Each row comes from the steps of one path. Every step used is in the known rows, and no mark comes twice. Write the path behind each row, first mark first.
Known rows
Y-X-E: [  8  21   2  12  -5  12  -2  -4  -3  -6  -3  23 -18  -1  -8  20  -5  21
 -11  15 -11 -13 -18   0  -4  15  11   1  -4  18 -17   6  -5 -16  11  -7
   3  -3 -22  18  -5  17   1  12   5 -19  -7 -11 -25  18  18  -3 -18  -1
   0  23 -13   9 -10  -3 -22]
S-U-C: [ -6  16   1  18   3  -2 -17   7  -1  -3   1 -11  18   7   6  11   5   6
   2 -11  -4 -11  10   2   0   8  -9  -5 -12   3  -5  12   1  -3   7  18
  -4 -18   1  17  15   2   9  -4   7  21 -10   5  10   2 -11  20  10   2
 -10 -17 -19   7   5  -6  17]
X-E: [  2  20   6  -1   1   2 -10 -12   2  -8  -7   5  -9 -11  -2  22   0  10
 -14   7  -3 -18   5   7  -2   4  -1   4   0  16 -13   8   2 -10   4  -6
  -1   0  -7   2  -4  24  -1  14  -8  -4  -9   2 -21  20  10   3  -8  13
   3   9   5   3  -5   9  -8]
E-P-S-X-Y: [ 13 -11  -3   1  -2   4  17   4  14 -10 -20   6  14  -2  13 -15  -2  24
  -5  -9  24  -1 -32  23 -25 -16  -3 -12 -14  -1 -27  18   6  13  13   6
  25  13   0  -3  31 -11  -1  31  13  17   9  -7  -4   4  24   4  -1  12
 -10  -2 -15  41  -9 -21  -3]
Z-E-P-S-U-C-X: [ 12  26   8  17   9   3  14  18  27  -3  -4  -6  53   6  10  -6   6  11
 -23 -11   3  22  -8  18 -12  -4  -7   0   9   8   1   5   3  42   0  17
  24  -9  -7  10  31   5  12  26  -4   9  -4  -8  11   3  11  20   7   2
 -32 -26 -43   7  -4 -10  -2]
Y-X-E-P-S-U: [ 13   7  -3   8   2  31  11   2   1  -6   1  14  24   4  -8  31   1  36
 -20   4  -7   8 -19  -7 -19  -2  12 -10 -11  21 -20  12 -10  -1  15   5
   8 -11 -11  33  24  22   5  29  17  -9  -1  -8 -18   9  41   7 -12   0
 -13  16 -27  11 -23  -9  -6]
X-E-P-S: [ 14   3   3  -2   6   3  11 -12  16 -13  -1  11   4 -11   2  18 -12  17
 -18  -7   2   8 -10  16 -17  -7   2   3   3  19 -11  10  -2   7   7   6
  12  -3  -1 -10  18  17  -3  38 -11  -9   4   5 -12  -2  33  -7 -13  14
  -4  14  -5  12 -13  -1 -11]
C-X-Y-P-S-Z-E: [ 11  36  25   9 -23 -15  21  -7  13 -15  10  -7  46  -8  10  -8  21  13
 -26  16  -5  11 -12  14  -9 -17  16 -12  17  -4  -2   8 -18  39  -5 -18
  10 -25  -6   6  17  -6   1  32  11  -6 -16  -7 -23 -14  48  32  -7  27
   8  -7  -6  12 -24   6 -18]
U-C: [  1  22   3  16   2 -12 -14   0   8  -3  -3   0  -4  -2   8  -3 -13  -7
   2 -10  -4  -8   0  15  -3  15 -11   4  -5   3   2   9   3  -2  -3  13
   3  -4  -1  -9  11  -6   1   2  -8  10  -5  10   9  -5 -12   3  -1   6
   0  -4 -14  12   6  -2   3]
Z-E-P-S-U: [ -3   8   3  -5   6  27  15  14  11  -8  10  -4  48   6   3   9  10   5
 -16  -5   0  28  -5   9 -18 -26  16  -6   6   5   3   4  -4  35  -3  14
   0  -5  -2  12  18  10  11  15   0   0  -3   5   5   0  25   5  -4   5
 -24 -24 -29 -12 -18  -6  11]
C-X: [ 13   2  -2  11   1  -4  10   5   8   7 -12  -1   9   0  -1  -9   2   9
 -11   5   5   4  -2  -6   8  10 -11   0  12  -3  -1  -1   2   9   3 -12
  23  -7  -7   7   0   7  -5   3   1   2   3 -22  -2   9  -3   9   8  -5
 -10   2   3  11   6  -7 -17]
C-X-Y-P-S: [ 23  12  15   6 -19 -15  24  -4  15  -2  -1  -9  21 -10   9 -15   9  27
 -17  -4   8  18  -3  19  -3   7   2  -8   4 -13  -9   8 -14  19  -8  -2
  41 -20  -6   1  21 -10   1  18  14  -4   3  -8 -18  -7  33  22   5  12
  12  17   1  27  -8  -6 -15]
C-X-Y-P: [ 11  17  12  13 -21 -19  19   7   9   4  -9 -13   6 -14   5 -11   3  28
  -9  -2  11  -4  -3  25   0  15  -4  -4   8 -15 -11   6 -11   5 -11  -8
  40 -14  -9   5  12  -7  -2  13   8  10   6  -9 -21   0  15  24  -3   8
  12   1   8  23  -5  -9 -12]
X-E-P: [  0  10   4  -1   5   5   3  -8   4  -6 -10   3  -8 -16  -4  15 -18  16
 -10  -5   6 -15  -8  20 -13  -1  -4   7   5  18 -10   8   0  -9   5  -1
   9   5   1  -4   7  24  -7  32 -13   8   6   1 -15   6  14  -1 -18   8
  -4  -4  -2   6  -9   1  -9]
Z-E-P-S-X: [ 11   4   2  -6   7  21  32  18  17  -7 -11  14  32   5   8 -21  -1  11
 -17   7  17  29 -26  19 -22 -18   7  -4   8  -7  -5   7   3  43  -8  11
   5  20 -10  -6  23 -14  16  24   7  -2   4  -6   8   7  24 -15  -1   4
 -28  -6 -27  10 -10 -20 -14]
C-X-E-P-S-Z: [ 24   6   7  11   1  -1   9 -19  15 -17  -8   1  34  -4  -3  19   2  25
 -25   2  -3  -7 -16  -6 -11 -12  -4  -1  15  22  -7  14  -6  16  23 -20
  12 -14  -1   5  22  24 -14  45  -5   5   2 -18 -22  -7  41  21  -7  13
  -8  -2   3  22 -20   7 -24]
Y-P-S: [ 19   6  10  -3 -12   5  26  -1   4   2  11 -10  17  -4   2  -1   1   8
  -5  -1  -3  34   5  10  -4   5  13  -4  -2 -17   6   3 -21  17 -18  13
   1 -12  -4  -9  20 -23  13  10   5 -17   7   6  -2 -24  33  -3   5   7
   6  24   2   0 -13  -2  -2]

Which path is each row?
[ 27   9   3  -2  -1  15   9 -10   6 -16 -17  16   1   2   6   4   6  30
 -24  13   9   1 -10   2 -10   3   3  -7 -11   7 -25  17   8   8   7   5
  -1   0 -24  -2  13   5   8  18   5  -9  -3 -12 -14  26  28   0   2  16
  -9  32  -1  35  -5  -7 -16] | P-S-X-E
[ 19  10  -2   8   3  16  13  -3  11 -11  -3  22  -1  -5  -7  15 -14  24
 -15   1  -6  11 -30   8 -22   2  13   3  -2  20 -11   7  -8   1   8   4
  10   0 -10   9  20  12   1  38   5 -24   5  -7 -20   0  40 -10 -18   3
  -4  27 -20  18 -18  -9 -23] | Y-X-E-P-S
[ 11   5   6   3   1   2   2 -23  11 -21   6   3  26  -6  -4  26   1  17
 -13  -1  -7  -9 -14   2 -21 -21   6  -4   4  29  -9  14 -12   7  21  -8
 -10  -6   7  -3  21  18 -11  47  -8   0  -4   1 -18 -17  42   8 -17  18
   0  -4   0  11 -25   9  -8] | X-E-P-S-Z
[-17  13  12   3   1   2   8   1   8 -15  12  -4  37  -1  -1   2  -1  -7
  -5   6  -6  -4 -20  12 -17 -31  10  -2  20  13   8  -1 -11  25   6 -10
 -15   8  10   6  10   6  -2  30  -8   9  -6   1  -4 -17  17   3 -22   8
 -11 -36 -18 -13 -18   4  -1] | S-Z-E-P
[  7  23   3  14   4   8  -7  -7  15 -16  -1  -3  20  -6   5  30  -5  19
 -16 -19  -4  -7  -1  19 -18   3  -9  -2 -10  24 -16  22  -2   6  12  25
   8 -14   1   0  33  21   3  37 -11  12  -3  11  -5   2  21  13  -1  12
 -12  -5 -21  21 -12  -2  11] | X-E-P-S-U-C
[ 14  37  11  25   2 -19 -12 -10  17  -6 -20   2  -7 -12   7   4  -6  16
 -26  -1   0 -21   1  20   4  26 -26   9   9  17 -12  13   7  -5   9  -3
  23 -14 -15  -1   7  21  -3  19 -12   7  -7 -12 -12  24  -4  16   1   9
  -4   4  -8  29   7   3 -22] | U-C-X-E
[ 29  46  19  26 -15   1   8  -5  13  -2  -5 -13  32  -8   5  19   5  34
 -29  -3  -7  14  15  14   0  30  -6  -3  -5   2 -14  20 -12   5  -3  17
  22 -38 -19  11  31   7  16  20  -3   4  -3  -2 -13   6  30  30  13  13
  -2  16 -11  22 -11   3 -10] | Y-P-S-U-C-X-E
[ -5  32  27  -4 -22  -9  14 -11   6 -23  23  -7  38  -8  12   2  18   4
 -13  11 -11   9  -8  25 -20 -24  29 -13   5   2  -4  11 -24  32  -6  -9
 -13 -19   6  -1  17 -11   2  25   9  -7 -21  16 -21 -26  49  20 -16  32
  20  -9  -6   2 -32   8  -5] | X-Y-P-S-Z-E
[ 23  15   0  20   2  -5  -2   5  19  -5  -1 -13  37  10   7   1  18  16
 -20 -15  -7  10   5 -11   1  14 -14  -6  -7   0  -6   9   4  20   5  13
  19 -29  -8  16  29   4   3  10  10  11  -8 -10  12   2   4  31  22  -2
 -16   1 -20  21   4  -4   3] | P-S-U-C-X
[ 19   7  -1  23   8  -4  12   9  22  -2 -11 -12  45   5   5  -2   1  17
 -13 -23   6  13  -9   6  -7   5 -18  -4   1   4  -3   9  -2  24   8  18
  32 -15  -4  10  40   4   3  24   2  22   9 -10  14  -8  10  25  14  -7
 -22 -13 -30  24   3 -13   4] | E-P-S-U-C-X
[  9 -14   1   1   0  -3   9  -9   9 -16   9  -1  36   5  -3   9   0  -1
  -3  -5  -3   7 -20  -6 -20 -24   6  -9   2   9   4   5 -15  19  18  -2
  -8  -6  15  -5  25  -2  -9  33  -2   6   5   0   0 -37  37   8  -5   4
   2 -12  -4   5 -20   4   1] | E-P-S-Z
[ 16  -3  -2  -2  -5  -2   6  -6   6 -14 -13  11  11   5  16 -16  11  20
 -10   1  15  -2 -17  10 -14  -8   4 -12 -19  -5 -25  18   8  15   7   3
  16   1 -12   1  20 -14   5  10  20   3  -2  -3  -9  16  23  10   4  14
  -1  15 -11  43  -2 -12  -4] | P-S-X-Y
[ 14  19   7  12   3  -4   3  -6   6  -1 -14   5  -5  -9  -3  11   4  21
 -24  12   3 -15   0   2   6  14 -11   8  12  15 -12   4   7   0   8 -17
  21 -10 -17   5  -4  30  -4  18  -5  -3   0 -20 -21  24   5  13   0   7
  -6  10   7  13   2   5 -27] | C-X-E
[  6  31  13  12 -21  -8   1   0   7  -9  12 -17  28  -5  16   8   7  17
  -4 -18  -2   3   7  28 -13   8   4 -14 -20  -5 -16  22 -14   5  -5  29
   8 -30   2   2  35 -17  13  11  10  15 -10  18  -7 -17  24  31   5  22
  15   1 -16  27 -15  -2  23] | X-Y-P-S-U-C
[  1  16  12  -1  -3   2   1 -12   4 -22  21   0  41   8  10   5  20  -8
 -18  13 -14  14  -8  -9 -12 -28  18  -9   9  11   8   4  -8  37   2 -11
 -34 -12   0   4   7  -1   1  15   6 -16 -19   1  -4 -14  31   6  -5  16
   0 -12 -10  -8 -21  14  -7] | P-S-Z-E
[  6  13  15   4 -25 -14   9 -19   0 -16  20 -13  30  -7   8   5  13  16
  -5   0  -6  -1  -7   9 -16 -11  19 -18  -8  -4  -6  12 -25  12   1  -4
 -10 -27   6   2  24 -16  -3  27   9   0  -8   9 -19 -35  49  30  -9  24
  27   1   6  16 -29   7   4] | X-Y-P-S-Z
[ 18   8   2  12  -3  11   8 -13   4 -19   6  21  21   2  -9  28  -4  20
 -13  11 -15  -3 -36  -9 -23  -8  17  -6   1  27 -11  13 -15   3  24  -7
  -9 -12  -5  19  24  13  -7  44   6 -11  -6  -8 -27 -15  52   6 -22   8
   3  11 -16  12 -29   2 -21] | Y-X-E-P-S-Z
[ 11  52  30  23 -24 -33  13  -9  20 -20  13  -9  44  -9  16 -11  14   7
 -25   4  -9   3 -12  35 -13  -2   4  -5  12   2  -2  14 -18  38  -2  -3
  12 -26  -8   0  28 -12   3  34   5   3 -20  -2 -19 -17  36  34  -7  31
   9 -11 -18  23 -19   4 -15] | U-C-X-Y-P-S-Z-E
[  7   7   1   5   2  16  13   2   6  -4 -26  11  -6  -9  -5   3 -15  31
 -10  11  18 -14 -21  20 -14   2  -4   2   1  10 -24  18   4  -7  11   3
  13  16 -11  -4  16  11   3  29  -2  19  12 -10 -14  26  14  -6 -11   4
 -16   0  -9  26  -4 -12 -16] | S-X-E-P
[ -1  27   6  10   6  10   4  14  19 -14   8  -6  45   4  11   2   4  -4
 -15 -15  -4  20  -6  21 -19 -14   3  -3  -1  12   5  10  -3  33  -4  24
  -1  -6   2   3  32   3  17  24  -5   7  -8  15  14  -7  14   7  -6   5
 -22 -29 -42  -1 -11  -9  13] | Z-E-P-S-U-C
